Each row was made from one small tree. The marks that hang from a mark follow it in brackets, in alphabetical order. Every link used is in the known rows. Write each row's tree.
(in the rows, 128 means zero)
Known rows:
lolol[pemo repu[gizab[leme] sobo[kufon]]]: [117 155 117 153 155 159  53 127 122 129 147 162  99 125 165 163 127 137
 147]
zorog[vete]: [116 129 131 140 135 132 176 134 125 137 116 131 118 105 117 118 133 136
 129]
repu[gizab[leme] sobo[kufon[lolol]]]: [146 177 140 144 151 146  70 132 138 104 128 135 103 103 155 185 100 146
 156]
sobo[kufon[zorog[vete]] repu[gizab[leme]]]: [131 166 146 170 215 140  69 123 154 134 126 177  82  98 141 225 129 149
 114]
sobo[repu]: [123 136 136 146 143 125  64 119 127 120 123 156 112 120 140 170 131 142
 114]
kufon[lolol[pemo repu[gizab sobo]] zorog[vete]]: [ 89 141 109 169 140 151 105 135 100 138 130 135 136 108 130 169 103 144
 156]
repu[gizab[leme[sobo[kufon]]]]: [132 165 133 135 172 154  82 121 136 110 119 149  91 124 151 155 110 148
 149]
lolol[pemo]: [124 106 123 120 156 136 102 113 106 137 141 132 114 137 137 115 129 110
 141]
gizab[leme]: [149 140 124 128 165 146 107 116 130 110 135 157  99 123 137 128 125 129
 128]
leme[gizab sobo]: [ 78 140 142 134 133 136  90 116 111 122 107 157 103  95 155 166 109 157
 144]
kufon[lolol[pemo repu] zorog[vete]]: [ 86 120 105 166 137 146 110 129 101 147 137 143 134 124 121 157 113 135
 143]
lolol[pemo repu[sobo]]: [104 130 112 149 113 144  80 131 107 134 147 150 126 119 154 140 138 129
 140]
kufon[lolol]: [116 120 122 135  97 128  87 123 115 119 130 118 135 150 126 139 101 133
 143]
kufon[lolol[pemo repu[sobo]] zorog]: [ 97 128 106 161 120 142  78 131 100 135 144 137 146 118 134 172 110 131
 147]
kufon[lolol[pemo repu[gizab sobo]] zorog]: [ 98 141 106 160 136 149  72 131 102 132 138 133 142 124 138 176  99 139
 155]
lolol[pemo repu[gizab[leme] sobo[kufon[zorog]]]]: [116 157 115 157 168 160  62 129 122 133 148 163 104 116 162 172 128 136
 146]
kufon[lolol[pemo repu]]: [ 97 113 107 147  98 141  54 119 102 130 144 136 128 165 138 139 107 131
 146]

Which tree is each row?
[139 161 147 156 188 137  28 116 155 122 131 173  78 126 153 212 126 146
 117]
sobo[kufon repu[gizab[leme]]]
[101 133 118 162 132 144  96 137 118 148 150 157 118 103 149 163 146 128
 135]
lolol[pemo repu[sobo[kufon[zorog[vete]]]]]
[ 94 144 142 164 141 138  19 118 122 125 124 161  96 104 158 215 119 149
 148]
leme[sobo[kufon[lolol[pemo] zorog] repu[gizab]]]
[148 180 133 132 162 150 102 133 127  98 117 133 111  92 153 153 105 148
 154]
repu[gizab[leme] sobo]
[ 80 144 149 147 154 134  90 121 129 137 117 165  99  83 153 204 117 152
 136]
leme[gizab sobo[kufon[zorog]]]
[107 138 110 148 115 151  41 121 102 115 139 139 119 147 150 151  96 141
 159]
kufon[lolol[pemo repu[gizab[leme] sobo]]]
[117 136 122 159 160 144  65 124 137 143 152 152 109 139 138 193 118 128
 135]
sobo[kufon[lolol[pemo repu[gizab[leme]]] zorog]]
[125 146 141 155 114 124 124 145 132 131 133 127 133  75 135 186 127 133
 138]
repu[sobo[kufon[lolol zorog[vete]]]]
[104 144 112 151 161 164  46 117 119 131 144 169  91 147 162 151 126 139
 146]
lolol[pemo repu[gizab[leme[sobo[kufon]]]]]
[126 145 137 153 144 145  33 111 130 104 133 181  78 109 158 180 125 143
 134]
gizab[leme[sobo[kufon[lolol] repu]]]
[101 137 115 155  67 133  72 136 115 117 134 130 143 136 138 157 108 146
 142]
kufon[lolol[repu[sobo]]]
[ 71 135 153 155 142 133   4 104 114 126 119 180  79 103 168 223 105 158
 140]
leme[gizab sobo[kufon[lolol[pemo]] repu]]
[127 147 134 150 161 150 102 120 135 117 131 173  85  89 145 161 135 137
 135]
gizab[leme[sobo[kufon[zorog[vete]]]]]
[119 147 125 163 146 140  78 132 148 138 145 150 116 135 134 199 117 136
 128]
sobo[kufon[lolol[repu[gizab[leme]]] zorog]]
[ 82 141 152 141 137 133  78 118 128 132 117 163  92  95 158 192 116 153
 138]
leme[gizab sobo[kufon]]
[124 140 134 154 166 150  32 107 122 111 139 183  77 103 157 185 126 137
 138]
gizab[leme[sobo[kufon[lolol[pemo] zorog] repu]]]
